Each row was made from one walk, in order. Every step used is in the known rows, and no mark comes twice. Write each row's walk.
Known rows
tuga/gopin/funul/tiva/vazuk/nafatan/gara: [ 13  20  13  -8  -6  -3  39  -3  -8  -6 -10  10  -8  -3  -9   0  -3  -3
   9 -10 -13   3  15  -5   0   2 -10  -2  14  -1  -6  17 -10   4  10   7
  -9]
gara/tiva: [  2  -8  -2  -2   3 -14 -13  -5  -4  -5  -5  -2  -5  -2  -3  -1   2  17
 -10  -1 -10   0  19  -4   9   5  -2   8   3  -2   0  -3   0   8  -8   2
 -23]
tiva/vazuk/nafatan/gara/kuvefam/funul: [ -4  18  -7 -10   4   8   1  22   5  -8  -7 -10  18 -19   8  11   6 -14
  11  27 -11  -7   9 -13  -1 -13 -14 -12   4  -9 -22   2   0  -4  12   0
   3]
tiva/funul: [  1   3   7 -19   6  -4 -12   9   5 -10   2   5  10   9   3  -8  14  12
  -3   6  -2   5  -3   9   9   1   1   3 -14  -5   9  -8   1   0  -7 -14
   3]
tiva/funul/kuvefam/gopin: [ -3   6   9 -17   8   1 -13   0   4   4   3  -4   5   9   6  -6   3   5
  -2   9  13  -4 -14  14   6   4  20  -5 -15   7   4  -1   9   1  -1   4
   3]
funul/tiva: [ -2  -8   3   1  -5  -3   3 -10 -15 -12   5  12 -10   4   2  -5  15   7
  -6 -16   6  -1   4   4   6   1   6   8  -1   2   9   0  -8  20   1  -5
 -13]
tuga/gopin/kuvefam/vazuk: [-10  -8  14  -5   4   5   2  -3  -5   5  -9  -7 -10  18  -1  -9  -9   4
   4  -9   4  -3  14   6   7 -24 -23   5  15   9 -10  10  15  18  -1   4
  10]
funul/kuvefam/gopin/tuga/vazuk/tiva/nunim: [ -1   0  -8  29  -9   9   5  -8  -2  11   0  -6   7  -1   0  10  -8  -9
   1  -4  21  -6 -13   6  -8   8  11  -2 -16  15   3   9   9  -6   2  16
  -3]
kuvefam/vazuk/nafatan: [ 10  -6  11   5   3  -3  -4  10 -19  -4 -12   0   3  23  16   4   9  -7
  11   1   0  -9   7   4   9 -25 -15 -11   0  -7  -6  -1  12  12 -13 -18
  -5]
nunim/kuvefam/funul: [ -6   0  -4  -6   8   3 -23  11   9   0   0  -9  12 -10  15  -4  -8   0
 -12  23  -6 -16  -7  -1   3 -12   3  -8  -5  -9  -5 -18   3  14  -3 -13
   6]
nunim/tiva/vazuk/nafatan/gara: [  4  19  -4   0  -8 -16  13  14 -12 -12 -15  -9  -3 -19  -3  20   3  -7
  17  -4 -16 -15  14 -12  10  -5   0  -1  -2 -12  -1  15  -8  12   5   1
 -20]
gopin/tuga: [  0 -11 -10   4   0   3 -11  -4   5   1  -1   7   4 -11  13  -1  -1   1
 -15   4  -8   9  -3   6   4  -4 -15   4   3   3  11   1  10  15  -2 -14
   0]
vazuk/tiva/funul/gopin/kuvefam: [ 11   0   3  -2   6  -1   2  -6  -6  -6  11  15   1  19 -20  -4   6   8
   8 -31   1  16  -6  15  -6  16  17   8  -2   3  -3   0  -7 -13   1   1
   2]
nafatan/vazuk/tiva/gara/kuvefam: [ -7  14 -14   6  -3   1  13   1  -5  -2  -6  -2   2 -28  -4  14   8  14
  -1   3   3   2  27 -21 -24   5   3   2   0  -7   7   0   0  -7  18  -9
  -3]
tuga/vazuk/tiva/nunim/kuvefam: [  6  11   1  25 -13   1  10  10  -3  -6  -4 -10   9   1  -9  11   5   0
   6  -4  11 -14   9  -3 -11  -6   5  -1 -21  -1   6  -5  -6  -4  -3   1
  -9]
nunim/funul/tiva/vazuk/tuga/gopin/kuvefam: [  0 -11   9  -3   0  15  30   4   4   2   5  18  -2   7 -24   1  -4   1
   5  -6 -11  12  -8  -1   1  -2   6  11  -1 -13   3   8  -7 -13  10  10
  16]
nafatan/vazuk: [  2   0   6  -1  -1   0   0   6  -3  -8 -13   5  -1   1   2  -2   3  19
 -13   9   5  -8  21  -6  -6 -11 -19 -10  -8  -3   8  11  17  10  10 -27
   8]
kuvefam/gopin/funul/tiva/vazuk/nafatan: [  9   5  11   0  -2 -13  13  -5  -3   8  -6  10   4  10   9   3  -9  -9
  10  -5   6 -10 -15   6   6  21  12  -3   2 -10  -8  -3  -7   1   2 -19
  -4]
tuga/gopin/kuvefam/vazuk/tiva/funul: [ -6  -1  11  -2  12  -3   9  -3  -6   5  -5  -2   1  27 -14  -3  -1   8
  12 -21   2   9   4   9  -2  -8  -6  15   8   1 -12   4   2  -8  -2   7
  10]
nunim/funul/gopin: [ 17 -12   8 -10  -5   4  -9   6   2 -13   6  16 -17  18   2 -18   4   9
  -4  -9  -7   3 -11   5   9   2   2 -10   3   1  20   4   5   0  -5 -13
   8]
gopin/tuga/vazuk/tiva/nunim: [  5  -3 -13  31 -10   2  10   0   1  -2  -3   3  14  -5  -5   9   4  -3
  -2  -7   6   9  -5   0  -9   3 -12   9 -14   1   8   1  -2 -13  -6  -4
  -1]
tuga/gopin/kuvefam/vazuk/nafatan: [  3   0  15   1   6   6  14   1  -6   5 -11  -3  -4  22  -1  -4  -7  -7
  13 -12   1  -2  12   9   6 -27 -20  -1  10   9 -15  10  14  22  -2   7
   1]
tiva/gara/kuvefam: [-14  12 -12 -15  -6  10  -6  -1   7  -3   4 -12  -4 -40  12   3   8   2
  -2  16   1   1  16 -12  -1  -5   6   4   8   3   9 -16   0  18   5   6
  -8]
nunim/funul/gopin/tuga/vazuk: [ 16 -11   6   7  -6   8   0   1  12  -1  -2  12  -6   7   1 -12  -5  -2
  -9  -6  -4  18 -26  -6  11  -8 -11  -5   1  -4  19   7   0 -20  -7 -14
  18]
tiva/funul/gopin/tuga/vazuk/kuvefam: [ 12  -3  10  -2   5   4   4  -7  16   8  11   6   9   9  -2  -4 -10   0
   9   0   5  30 -16   0  -3  -5  -6  -8  -7   5   2   6  -1 -28 -10  -4
  19]
vazuk/nafatan/gara/tiva: [ 16  18 -11   2   5  -8   4   3 -12 -12 -12  -6  -9 -13  -6   3  10  -6
  -3  -1 -21  -1  21 -12  15  -1 -14  -3   2  11   0  12  -9  17  -4  13
 -39]
gopin/tuga/vazuk/kuvefam: [ -6  -4   0  14  -2   3   3 -11  14  15  -3  -1   9  -9   7   7 -10  -7
  -8   6   3  14  -5  -7  -6 -18 -16  -2   0   0   4   4   1  -4  -5 -10
   3]
gara/tiva/nunim/kuvefam/vazuk: [  2 -14  -4   7   5 -16 -16  12   3   2   0 -26  -3  -2  -9   7  -5  -2
   5  20 -10 -17  20  -4  -2  -3  -1   6 -15  -4  -7  -8   0   5 -12  25
 -11]
gopin/funul/tiva/gara: [ -6   7  -3 -15  -9  -9  14 -20   0   1   3   9  -5 -24  -2  -7   2  -2
 -15  -3  -4  10  -2  -2   1  16  15  15   5 -12   9 -15 -21   9   2  -4
 -11]
gara/tiva/nunim: [  5 -12 -11   1  -3 -13  -9   6   3 -11   5  -7  -2  -1 -12  -2   6   8
   0   8  -8  -7  22   5   2  15  -4   6 -14   6   2  -3   3  10  -9  20
 -20]
tiva/vazuk: [ -1  -6   9  -8  -8   2  -6  11  -3 -13 -11  -2   5  -2   8   8   0  13
   2  11   0  -9  20   2   2 -14  -7  -4  -1 -13  -1   4  14   4   5 -19
   7]
nafatan/gara/kuvefam/gopin/funul/tiva: [-19  20  -6 -13   4  -5  -6  -9   3   6   7  -7 -19 -22   4  -3   8 -10
  -9   0  -2  -7  -9 -14   4  25   0   7  20  15  -1  -2 -22   7  12   9
  -9]
nafatan/gara/kuvefam/funul/tiva: [-25  12 -16 -12   7   3 -10   1   0  -8   9  -6  -5 -24   1  -4  19  -7
 -11  11  -5  -1  -3 -16   3   5  -7   5  14   8  -8  -5 -21   4  11  13
  -4]
tiva/funul/gopin/kuvefam/vazuk: [  2 -11  16 -17  13   1 -13   0   2   1   6  -1  -1  24  -9 -12   0   0
   8  -7   5  13 -10  12   7 -10  -5   2  -2   1 -14   1   3 -12  -5   1
  23]
tiva/funul/kuvefam/gopin/tuga: [ -4  -1  -1  -8  13   4 -14  -6  12  12   5  -2  11  -2   9  -3  -5  -3
  -7  11   6   6 -23  12   4   7  15   1 -13   6   3   1   8  -4   0   4
   9]
funul/gopin/tuga/vazuk/nafatan/gara: [ 28  12   1  17  -4  14  13  -5  -8  -6  -8   2  -8  -9   2   0  -4 -13
   1 -12  -1  17  -5 -12  13 -16 -30 -17   5  21   4  21   1  -3  -2  -2
  -1]
nafatan/vazuk/tiva/nunim/funul/gopin/kuvefam: [ 12  -7  -8  13  -3   1  14   9   5  -8   6  12  -5  16 -32  -6   0   4
   5 -13   1  -1   6   3 -25  16   2   0 -17   2   8  16   4 -12  15   4
  17]
tiva/gara/kuvefam/gopin/funul: [-15  17 -10 -19  -4   0 -10  -7  17  13   3 -13  -4 -35  18  -1  -6  -5
  -3  17   6  -3  -5 -11   3  18  10   2  13   4   4 -21  -4   8   4  -3
  -2]
funul/kuvefam: [ -6  -1  10  -8  -5  11  -8  -5  -3  -2   0   3  -3  -4   3  -1   5   5
 -15   3   3  -7  14  11  -4 -17  15  -5  -3   2   2   5  12  24   8   8
 -12]
tiva/nunim/funul/kuvefam: [ -1  -8  -3 -10 -10   7  -5  15  14  -9  11   0  -1   6 -11  -9  11  -6
  -5  18  -5 -13   1  15 -11   1  17  -3 -27   0  19   1   7  12   3  23
   0]

Which walk is each row?
[-14 -10  -7  -8   4   0 -13   0  10   6  11   2  11   9  15  -7  -3   0
  -1  18   3  -4  -1   5  -5  -2  -1 -12   2   1  -5  -9   2   6  -8 -13
   3] : vazuk/kuvefam/funul
[-12 -14  -8  10   2  -4  -6   2  -8   2   3  -7   1  17 -17   3   5  -8
   7 -11   5  -8   7  15  -9  -1  -3  17  -6   1 -11  -3   2   6   0  12
   1] : gopin/kuvefam/vazuk/tiva/nunim
[ 10 -14   0  -6   0   7 -17   3  -5 -13   7   9   1  16  15 -18  -2  11
  -1   1   9  -1 -11   7  12   1 -10 -21   6   8  -5  -4  11  -2  -7 -21
  17] : kuvefam/funul/gopin
[  6   9   1   2  -5   0  21   3 -19 -17  -7   2  -6  -9  -7  10  11  -8
   9  -5  -6  -4  13  -8   6  -8  -3  -1  -3  -3  -3  16 -14  10  10   5
 -16] : funul/tiva/vazuk/nafatan/gara
[  1  -1 -10  31  -1  -2  -3 -10  -6   8 -11  -1   5   4  16   8  -9   1
  -4 -16  18   2 -23  -5  12  10 -11   0   3  10   9   2   3 -11  -7 -25
   0] : kuvefam/gopin/tuga/vazuk/tiva
[ -8  -3  14  -3  -1  -8  -2 -12  -8  14  -4  12   6  12  -3   6  -1   1
 -15  -8  -4  -1   3  10 -17  -2  21   7   9 -25 -12  -7  -2 -11   1  -1
  -5] : gopin/funul/kuvefam/vazuk/tiva
[  7  -8 -16   9 -10  -7   2  14  -2 -16   9  11   0  18 -13  -3  17   4
   4 -10  -7  -9   0  13 -12  24  14   8 -18  -2  23  -5  -5  -2  -5   1
  -7] : vazuk/tiva/nunim/funul
[ 17 -25 -17   7   0 -10  -6   5  15  -4  14   2  -8   1 -16  -9  -6  -2
   1   3 -19  11  -4   1   2  23  -2   7 -10   4  13   4  -2 -14 -11  24
  -1] : gara/tiva/nunim/funul/gopin/tuga
[-19  15 -15  -9  -9 -12  -2  -2   4   0   3 -15  -7 -44   6  12   4   0
   7   2  -6  -4   8 -16   2   6  19  13   7  -6  10 -13 -15  18   3  11
 -19] : nunim/tiva/gara/kuvefam
[ -5  -4  10  -5  -3 -13   1  -8  -1   6  -2   6  -3   6   9   1 -10   1
   0  -3  11 -11 -14   4   8  24   8   4   8  -9  -3  -4  -5  -4   3 -19
   7] : kuvefam/gopin/funul/tiva/vazuk
[ 12  10  -6 -16   9 -11  -9  -2  -6 -17   3 -10 -19  -9 -17  -7   7  10
  -4  -2 -15  13  12 -13  17  13 -12   1   2  15   3  12 -13 -13  -5  18
 -13] : nafatan/gara/tiva/funul/gopin
[-21  -7  -6 -10   1  -3   0   1   2   1   6  -5 -12 -14   0  -1  13 -10
  -2   6  -6   7 -12 -18   1  -4  15  18   5 -18  13 -16 -23 -10  -1  12
   3] : nunim/funul/tiva/gara/kuvefam/vazuk
[  5  27  -8  -3   6   6  -3   9  -4  -3  -2 -12  -9 -12  15   4  11 -17
   9   5  -4 -15   2  -9   9   3  -9 -14   9  25   0   5  -1  25   6   5
 -20] : vazuk/nafatan/gara/kuvefam/gopin
[  0  -2 -11  24 -10   6  12   0  11   5  -1   5  14  -5 -15   7   3 -12
 -10  -1  -2  11 -16   0 -16  -2  10   9 -18  -9  13   4  -5 -23   1  15
   2] : gopin/tuga/vazuk/tiva/nunim/funul/kuvefam
[  7  11  14   8   1   4  12  -8  -1  -2  -3   7   8  17 -22  -2   3   6
   6 -29  13  18 -11   2   0  -2   5   7  -6  -4 -10   1 -12 -28  -1  -3
   7] : tuga/vazuk/tiva/funul/gopin/kuvefam
[  1   1  22  -1  -4  -3  17 -11 -12  11  -7  10  -3  20  -4   2  -7  10
  -2 -16  -2   1  13   9 -15  -5   9   1  18  -8  -9   5   7  -8   0   4
  -3] : tuga/gopin/funul/kuvefam/vazuk/tiva
[-11   9  -6  12  10  -1  -7  -2  14  18   3  -4  18  -4  11  13   2  -4
   6  -3  12  11 -30  -8  -5  15   4  11   3   1  -5 -11  -8 -31   0  -6
   8] : gara/kuvefam/gopin/tuga/vazuk/tiva/funul
[  9   3  12   7   8  -2  -9  14  -8   6 -10 -13   3   6  14  11  -4 -14
   7  11  -7 -19   7  -1   1 -32   0 -10  -4 -12  -7  -6   7  20  -9  -7
  -7] : nunim/kuvefam/vazuk/nafatan
[-21  -7  -9 -12  10   5 -19  -3  13   2   3  -1  14  -1  -1 -16  -3  -5
 -14   8   2  -3 -11  11   8  -6  -8   6   0  -4 -18 -11   2  15   5  -5
  10] : gopin/kuvefam/funul
[-15   5   7  -9   5  -8  -7 -11  11  16  10   4  -2  -3  12  -1   0  -5
  -2  -3   8  -8 -19   1  -4  27  17   7  17   2  -7 -16 -11   5   7  -3
  -1] : gara/kuvefam/gopin/funul/tiva
[  3  -2   1 -14  12 -19 -12   1   6  -6  -2  -1   7   2 -11  -4   9  16
  -6   5 -12  11   7  -1  10  11   4  14  -9 -10  -1  -8  -7 -13 -11   5
 -14] : gara/tiva/funul
[ -1   0   6   5  14 -12 -15  10 -10   4  -2 -10   7  11   1  12   1   2
   5   2  -6  -8   1  -1  -7 -12  13   7  -7 -20  -4 -12  -5 -13 -10  -8
   3] : nunim/kuvefam/vazuk/tiva/funul
[ -5   0   7  -3  -2   7 -14  -7  -6   4  -2  -4  -9   4  15  -2  -5   5
  -8   3  16 -18  -1  10   6  -2  14 -12  -2  16   4   6  18  22   5   2
  -7] : funul/kuvefam/gopin
[ 10  13  -2  -9   1  13   4  20   0 -11  -1  -5   7 -11   6   7   0 -13
  18  17  -7  -2   7 -11   0 -10 -12 -22  10   0 -22   9   3 -11  11   3
   9] : tiva/vazuk/nafatan/gara/kuvefam/funul/gopin
[ -7  -9   6  -4  -4  -3  -8   4   3   8   0  -9  -2   8  16  11 -17   3
  16  13  12 -14  11   2  -2   0   0 -15   3   2  -2   7  14   3   1 -15
   9] : tiva/vazuk/kuvefam/gopin
[  6 -11 -20  16   8 -13 -16   3  16  11   7 -24  -2 -19  -1   6 -19  -8
   1  19  -9 -12   0  -2   2  20   2   6 -14  13   3  -5   2   9  -8  25
 -11] : gara/tiva/nunim/kuvefam/gopin/tuga
[  2   8  23 -16  -8   4  15 -11   6   7  -4  12  -4   4  -1 -10  -8  10
 -10  -4  -3  -1  12  12 -10  -5   7  -5  12   1  -1   6  12  14   7   7
  -4] : tuga/gopin/funul/kuvefam
[  7   7  18 -13  -6  -4  11  -5   4   0  -6  14  -5   8   5 -14  -4  16
  -6  -6  -5   1  10   8   1   3 -10  -2  16   3   4   1   9  13  -3 -13
  -1] : tuga/gopin/funul
[  8  10  -9   7   1   1  -4  25  -5  -8   0 -27  -7  -6  -1   6   4 -25
  13  24 -10 -26  17  -3  -3 -18 -14 -12 -20  12   1   3   2  23  -5  21
  -7] : tiva/nunim/kuvefam/vazuk/nafatan/gara
[ 21 -18 -20  20  -9   0   4   7   0  -9  18  17  -4  15 -12  -5   5  -2
   8 -18 -10   9 -12  12 -14  28   9   3 -11   7  23   3  -1 -13  -6   6
   4] : vazuk/tiva/nunim/funul/gopin/tuga
[ -5 -12  -8  -4   8  12 -18   0  15   6  17   5  11  -8  17  -6  -4  -3
  -2  12  -1  12 -18   0  -5   3  -5  -8  18   4 -15 -11   7 -10   3  -3
  21] : gara/kuvefam/funul/gopin/tuga
[ -7  -7  -4   5   2   9 -14 -13   1  14   1  -4  -3  -8  16   2 -12  -5
 -13   6   9  -6 -12   9   3   0   8  -6   0  14   5   9  18  18   6   4
   0] : funul/kuvefam/gopin/tuga
[  1  -4  11   4  -5   8   0  -4   7   4   3   1   6  16   8  -7 -10   0
   5   4  20   5  -7  -6   1 -15 -11 -24   3   4 -11  -1   0 -18 -10 -15
  15] : tuga/vazuk/kuvefam/funul/gopin
[  3   9   8  19 -11   0   8  -3 -15  -9 -15   6   6  10  -2   7  11  14
  -4 -22  13   1   5  -5   2  -8  -3   1  -2  -6   5  -3  -5 -11  -5 -22
 -13] : tuga/vazuk/tiva
[-15  -7   5  -8   3   8  17  -4   5  -2  -1   1   7   6 -10  -8 -12   2
   6  -2   7   2   2   4   4  -8  -8   8  10  -2 -22   7   1   3  12   9
  18] : tuga/gopin/kuvefam/funul/tiva/vazuk
[ -3   0  -4  18  -1   4   0  -6   6  14  -8   4   2   5   0   4  -6  -7
 -13  -8   6   4 -33  -4  -1   4  18   3  -5  -7  14   4  -5 -22   0  -1
   2] : nunim/funul/kuvefam/gopin/tuga/vazuk/tiva
[  7 -11  18   6   1   6  24  -5 -21   9   2  17  -3  24   1   2   0   7
   3  -8  -3  10   0   0   3  -5 -13  -1  14  -7  -6  -1   4 -16 -10 -11
  12] : kuvefam/vazuk/tuga/gopin/funul/tiva
[ -7   4 -15 -16  -3  13 -10   0   9  -4  12  -9   0 -29  15  -6   0  -1
   4  17   7   7  -1 -11   4   1   5 -10  12   7  -4 -17  -1  -2   2   3
  11] : tiva/gara/kuvefam/funul/gopin
[  3  -9  -3   2  -2   6   0 -13 -18   1   4  -5 -19   2  -9  -1  -9  -1
   9 -23   8  10   8   2   4  -6   1   4  13   7  -7   3   0  -2   0   5
   6] : funul/gopin/kuvefam/vazuk/tiva/gara
[ -1  -4  -2  10  10  21  35  -2  -4   6   1  17  11   5 -16  -2  -7  10
  -3   3   7  11   1  -6  -5  -4 -20  -6  -4   3 -13  13   9 -10  16  -6
  25] : nafatan/vazuk/tuga/gopin/kuvefam/funul/tiva
[-10   5   2  -6  -7  -6   4 -16  -9  14  -6   0   1 -13  -3   7  -4  -2
 -13   1  -2   4   6   2 -14  -2  24   8   8 -23  -6 -10  -6 -10   1   5
  -7] : gopin/funul/kuvefam/vazuk/tiva/gara
